Known rows, with every step that occurs:
karu -> kupu -> vezot -> kova: [ 0.02 -0.35  0.23  0.58  0.08  0.14  0.08 -0.32 -0.20  0.47 -0.12  0.14
  0.06 -0.17 -0.13 -0.32  0.15 -0.65  0.13 -0.04  0.03  0.55 -0.41  0.13
 -0.11 -0.06]
vezot -> govefol -> kova -> poze: [ 0.31 -0.22  0.23 -0.08 -0.01  0.05 -0.04 -0.49 -0.08  0.52 -0.20  0.12
 -0.12 -0.06 -0.01  0.24  0.00 -0.34 -0.14 -0.10  0.12  0.46 -0.33  0.19
 -0.05 -0.08]
kopez -> poze -> vezot: [ 0.11  0.09  0.03  0.20 -0.10  0.19 -0.08 -0.18  0.13  0.43  0.05  0.02
 -0.11 -0.22  0.08 -0.27  0.19 -0.29 -0.06 -0.23  0.09  0.22 -0.16 -0.04
 -0.22  0.08]
vezot -> kova -> govefol -> kopez: [ 0.32 -0.03  0.02  0.09  0.03  0.06  0.21 -0.34  0.17  0.50 -0.29  0.16
 -0.06 -0.10 -0.26  0.15 -0.03 -0.77 -0.23  0.15 -0.09  0.51 -0.22 -0.02
  0.01 -0.19]
kopez -> poze -> govefol: [ 0.23  0.14 -0.10 -0.13 -0.11  0.03  0.05 -0.16  0.00  0.56  0.02  0.09
 -0.09 -0.22 -0.05  0.09  0.01 -0.58 -0.08 -0.23 -0.11  0.25 -0.15  0.21
 -0.10 -0.08]
kova -> vezot -> kupu -> karu: [-0.03 -0.32  0.16  0.46  0.00 -0.05 -0.07 -0.05 -0.13  0.44 -0.07  0.18
 -0.10 -0.28 -0.04 -0.16  0.15 -0.59 -0.01 -0.32 -0.10  0.43 -0.16 -0.12
 -0.39 -0.18]
govefol -> kova -> poze -> vezot -> karu: [ 0.17 -0.11  0.29  0.21  0.11  0.18 -0.24 -0.28  0.07  0.48  0.01  0.03
 -0.21 -0.24  0.12  0.05  0.17 -0.30 -0.01 -0.33  0.33  0.38 -0.18  0.00
 -0.21  0.03]
karu -> kupu -> vezot -> kova -> govefol -> kopez -> poze: [ 0.18  0.06  0.24  0.46  0.10  0.25  0.16 -0.41  0.18  0.57 -0.26  0.36
 -0.29 -0.19 -0.15 -0.06  0.05 -0.69 -0.11  0.06 -0.27  0.60 -0.50  0.20
 -0.11 -0.21]
kova -> govefol -> kopez -> poze: [ 0.43  0.23 -0.03  0.01 -0.14  0.10  0.12 -0.26  0.31  0.46 -0.13  0.25
 -0.31 -0.17 -0.18  0.14 -0.01 -0.51 -0.36 -0.03 -0.21  0.27 -0.18 -0.01
 -0.07 -0.20]
kopez -> poze: [ 0.30  0.06 -0.05  0.12 -0.10  0.06 -0.04 -0.26  0.01  0.47 -0.02  0.08
 -0.22 -0.13 -0.11 -0.06  0.08 -0.28 -0.14 -0.25  0.01  0.20 -0.18  0.00
 -0.16 -0.10]
poze -> kopez -> kova -> vezot: [-0.05  0.02  0.04  0.31 -0.11 -0.03  0.10 -0.40 -0.01  0.44 -0.03  0.03
  0.17 -0.19 -0.21 -0.28  0.15 -0.43  0.01  0.02  0.19  0.43 -0.17  0.22
 -0.02  0.05]
karu -> kupu: [ 0.25 -0.33  0.01  0.21 -0.16  0.02  0.08 -0.20 -0.23  0.36  0.14  0.16
  0.08 -0.17 -0.14 -0.24  0.00 -0.56  0.01 -0.20 -0.04  0.32 -0.14 -0.02
 -0.12 -0.03]
kova -> vezot -> govefol: [ 0.09 -0.35  0.12  0.11 -0.14  0.05  0.09 -0.29 -0.08  0.39 -0.16 -0.01
  0.21 -0.29  0.00 -0.11  0.22 -0.53 -0.13 -0.08 -0.05  0.39 -0.24  0.11
 -0.18 -0.04]
kopez -> poze -> govefol -> vezot -> kova: [ 0.09  0.11  0.01  0.22  0.04  0.18  0.12 -0.29  0.03  0.62 -0.11  0.04
 -0.04 -0.12 -0.03 -0.02  0.10 -0.70  0.08 -0.16  0.08  0.43 -0.27  0.43
 -0.15 -0.01]
kopez -> kova -> poze -> vezot: [ 0.06 -0.04  0.30  0.21 -0.02  0.18 -0.08 -0.35 -0.09  0.45  0.06  0.05
 -0.03 -0.20  0.08 -0.25  0.10 -0.28 -0.04 -0.10  0.26  0.26 -0.11  0.24
 -0.06  0.16]
kopez -> kova -> govefol -> vezot -> kupu -> karu: [ 0.17 -0.28  0.23  0.53  0.03  0.01  0.15 -0.04 -0.10  0.47  0.01  0.31
 -0.17 -0.17 -0.04 -0.18 -0.06 -0.82  0.04 -0.06 -0.01  0.47 -0.20  0.22
 -0.32  0.00]
govefol -> kopez -> poze -> vezot -> kupu: [-0.01  0.15  0.01  0.30  0.06  0.16  0.01 -0.20  0.33  0.53 -0.02  0.33
 -0.27 -0.24  0.00 -0.32  0.13 -0.45 -0.18 -0.27 -0.21  0.39 -0.21 -0.23
 -0.27 -0.12]
kopez -> kova -> poze: [ 0.25 -0.06  0.23  0.12 -0.03  0.07 -0.05 -0.43 -0.20  0.47  0.00  0.13
 -0.13 -0.09 -0.10 -0.06  0.01 -0.26 -0.13 -0.12  0.18  0.24 -0.13  0.28
 -0.02 -0.01]
vezot -> kupu: [ 0.10 -0.35 -0.02  0.24  0.04 -0.05  0.12 -0.16 -0.12  0.46  0.00  0.22
 -0.08 -0.16 -0.12 -0.18  0.01 -0.52 -0.11 -0.20 -0.13  0.39 -0.17 -0.16
 -0.22 -0.13]
poze -> kopez: [ 0.17  0.03 -0.22  0.02 -0.08 -0.10  0.15 -0.18  0.15  0.43  0.00  0.07
  0.07 -0.12 -0.25 -0.05  0.06 -0.54 -0.03 -0.07  0.03  0.35 -0.13 -0.12
  0.03 -0.09]
kopez -> kova -> poze -> govefol -> vezot -> karu: [ 0.20  0.00  0.22  0.14  0.10  0.13  0.01 -0.20 -0.08  0.56  0.07  0.09
 -0.10 -0.32  0.02  0.07  0.12 -0.67  0.04 -0.31  0.18  0.32 -0.08  0.53
 -0.10  0.02]
poze -> kopez -> kova -> govefol -> vezot -> karu -> kupu: [ 0.21 -0.14  0.08  0.33  0.07  0.06  0.28 -0.14  0.04  0.50  0.13  0.24
 -0.02 -0.23 -0.13 -0.12 -0.02 -0.83  0.18 -0.11  0.01  0.60 -0.20  0.30
 -0.15  0.01]
vezot -> karu -> kupu: [ 0.31 -0.35  0.02  0.19  0.04  0.02  0.02 -0.07 -0.18  0.44  0.10  0.15
 -0.06 -0.27 -0.12 -0.08  0.04 -0.61  0.06 -0.41 -0.05  0.38 -0.11 -0.11
 -0.25 -0.15]
kopez -> kova -> poze -> govefol -> vezot: [ 0.14  0.00  0.21  0.16 -0.10  0.13  0.07 -0.31 -0.13  0.47  0.12  0.11
  0.05 -0.22  0.00 -0.07  0.07 -0.62  0.01 -0.10  0.18  0.24 -0.10  0.64
  0.03  0.16]

Rows:
[ 0.07 -0.13  0.16  0.20  0.11  0.03  0.00  0.04 -0.03  0.54  0.07  0.28
 -0.19 -0.27  0.07  0.14  0.04 -0.84  0.06 -0.39 -0.17  0.40 -0.12  0.25
 -0.23 -0.13]	kova -> poze -> govefol -> vezot -> kupu -> karu
[ 0.05 -0.28  0.39  0.48  0.19  0.22 -0.02 -0.42 -0.19  0.54 -0.14  0.20
 -0.11 -0.16 -0.03 -0.09  0.13 -0.48  0.06 -0.13  0.00  0.53 -0.43  0.26
 -0.09 -0.12]	karu -> kupu -> vezot -> kova -> poze
[ 0.13 -0.25  0.26  0.18  0.14  0.22 -0.13 -0.08 -0.07  0.48  0.14  0.13
 -0.15 -0.36  0.17 -0.07  0.14 -0.46  0.07 -0.49 -0.01  0.39 -0.11 -0.01
 -0.26 -0.05]	kova -> poze -> vezot -> karu -> kupu
[ 0.30  0.11  0.02  0.21 -0.16  0.00  0.06 -0.38  0.03  0.39 -0.04  0.20
  0.01 -0.12 -0.33 -0.28  0.06 -0.52 -0.19  0.04  0.14  0.27 -0.07  0.04
  0.05 -0.04]	govefol -> kopez -> kova
[ 0.14 -0.43  0.07  0.43 -0.03  0.08  0.29 -0.10  0.02  0.40  0.04  0.26
 -0.07 -0.22 -0.01 -0.16  0.01 -0.76 -0.14 -0.06 -0.16  0.38 -0.20  0.08
 -0.23  0.01]	kova -> govefol -> vezot -> kupu
[ 0.36  0.22  0.02  0.09  0.09  0.14  0.15 -0.40  0.25  0.61 -0.33  0.22
 -0.32 -0.06 -0.21  0.23 -0.04 -0.58 -0.26  0.04 -0.17  0.49 -0.30  0.07
 -0.09 -0.25]	vezot -> kova -> govefol -> kopez -> poze
[ 0.16 -0.37  0.45  0.30  0.02  0.16 -0.03 -0.50 -0.15  0.47 -0.11  0.27
 -0.07 -0.19  0.06 -0.03  0.10 -0.45  0.00 -0.07  0.02  0.57 -0.52  0.32
 -0.09 -0.05]	karu -> kupu -> vezot -> govefol -> kova -> poze
[ 0.27 -0.36  0.06  0.46 -0.03  0.13  0.03 -0.07 -0.10  0.34  0.20  0.14
 -0.02 -0.29 -0.07 -0.26  0.19 -0.69  0.12 -0.40  0.07  0.33 -0.13  0.03
 -0.27 -0.01]	govefol -> vezot -> karu -> kupu
[ 0.11 -0.34  0.16  0.51 -0.13  0.11  0.05 -0.20 -0.14  0.32  0.09  0.18
  0.07 -0.28 -0.10 -0.40  0.17 -0.58  0.03 -0.10 -0.01  0.32 -0.31  0.05
 -0.09  0.00]	karu -> kupu -> vezot
[ 0.12 -0.41  0.16  0.39 -0.04  0.09 -0.04 -0.16 -0.20  0.39  0.08  0.08
  0.02 -0.38 -0.03 -0.19  0.21 -0.55  0.04 -0.40 -0.04  0.40 -0.13  0.00
 -0.33 -0.09]	kova -> vezot -> karu -> kupu
[ 0.17 -0.26  0.01  0.26  0.07 -0.12 -0.02  0.04 -0.10  0.49 -0.02  0.24
 -0.18 -0.17 -0.13 -0.07 -0.02 -0.65  0.00 -0.31 -0.13  0.42 -0.14 -0.24
 -0.31 -0.22]	vezot -> kupu -> karu
[ 0.00 -0.06 -0.03  0.26  0.02  0.09  0.17 -0.12  0.04  0.57  0.07  0.26
 -0.16 -0.24  0.03 -0.14  0.06 -0.70 -0.01 -0.32 -0.20  0.37 -0.22  0.26
 -0.27 -0.03]	kopez -> poze -> govefol -> vezot -> kupu
[ 0.33 -0.05 -0.07 -0.10 -0.11 -0.01  0.15 -0.26  0.18  0.42 -0.20  0.20
  0.05 -0.19 -0.21 -0.02  0.11 -0.68 -0.24 -0.03 -0.17  0.38 -0.19 -0.13
 -0.02 -0.19]	vezot -> govefol -> kopez
[ 0.03  0.06  0.10  0.28  0.11  0.22 -0.06 -0.32  0.08  0.58 -0.15 -0.02
 -0.10 -0.09  0.06 -0.19  0.14 -0.35  0.04 -0.17  0.15  0.43 -0.28  0.04
 -0.24  0.01]	kopez -> poze -> vezot -> kova
[ 0.07  0.30  0.05  0.26  0.07  0.24 -0.04 -0.37  0.32  0.57 -0.21  0.11
 -0.15 -0.12 -0.07 -0.18  0.18 -0.45 -0.10 -0.11  0.05  0.45 -0.25 -0.07
 -0.15 -0.09]	govefol -> kopez -> poze -> vezot -> kova
[ 0.40 -0.03 -0.06  0.02 -0.18  0.03  0.19 -0.21  0.22  0.35 -0.07  0.21
 -0.04 -0.21 -0.24  0.07  0.00 -0.72 -0.32  0.08 -0.15  0.26 -0.10 -0.10
  0.03 -0.13]	kova -> govefol -> kopez
[ 0.18  0.01  0.01  0.29 -0.11  0.03  0.32 -0.26  0.15  0.41  0.05  0.13
  0.08 -0.12 -0.17 -0.16  0.02 -0.72  0.00  0.18  0.15  0.42 -0.19  0.33
  0.03  0.12]	poze -> kopez -> kova -> govefol -> vezot
[ 0.09  0.05  0.00  0.27  0.05  0.04  0.01  0.08  0.06  0.59  0.05  0.28
 -0.27 -0.23  0.02 -0.02  0.04 -0.81  0.11 -0.42 -0.21  0.40 -0.18  0.19
 -0.37 -0.13]	kopez -> poze -> govefol -> vezot -> kupu -> karu
[ 0.15 -0.12  0.22  0.46 -0.04  0.08 -0.01 -0.35 -0.10  0.44  0.01  0.25
 -0.01 -0.34 -0.20 -0.33  0.18 -0.59 -0.04 -0.25  0.02  0.46 -0.11  0.13
 -0.22 -0.11]	govefol -> kopez -> kova -> vezot -> karu -> kupu
[ 0.02 -0.17  0.35  0.36  0.14  0.07 -0.24 -0.18 -0.01  0.54 -0.01  0.24
 -0.30 -0.15  0.14 -0.02  0.02 -0.43  0.06 -0.31  0.14  0.52 -0.24 -0.06
 -0.32 -0.05]	govefol -> kova -> poze -> vezot -> kupu -> karu
[ 0.16  0.07  0.01  0.17  0.08  0.18 -0.15 -0.06  0.19  0.52  0.02  0.01
 -0.26 -0.32  0.11 -0.13  0.22 -0.34 -0.02 -0.44  0.07  0.28 -0.14 -0.13
 -0.34 -0.05]	kopez -> poze -> vezot -> karu
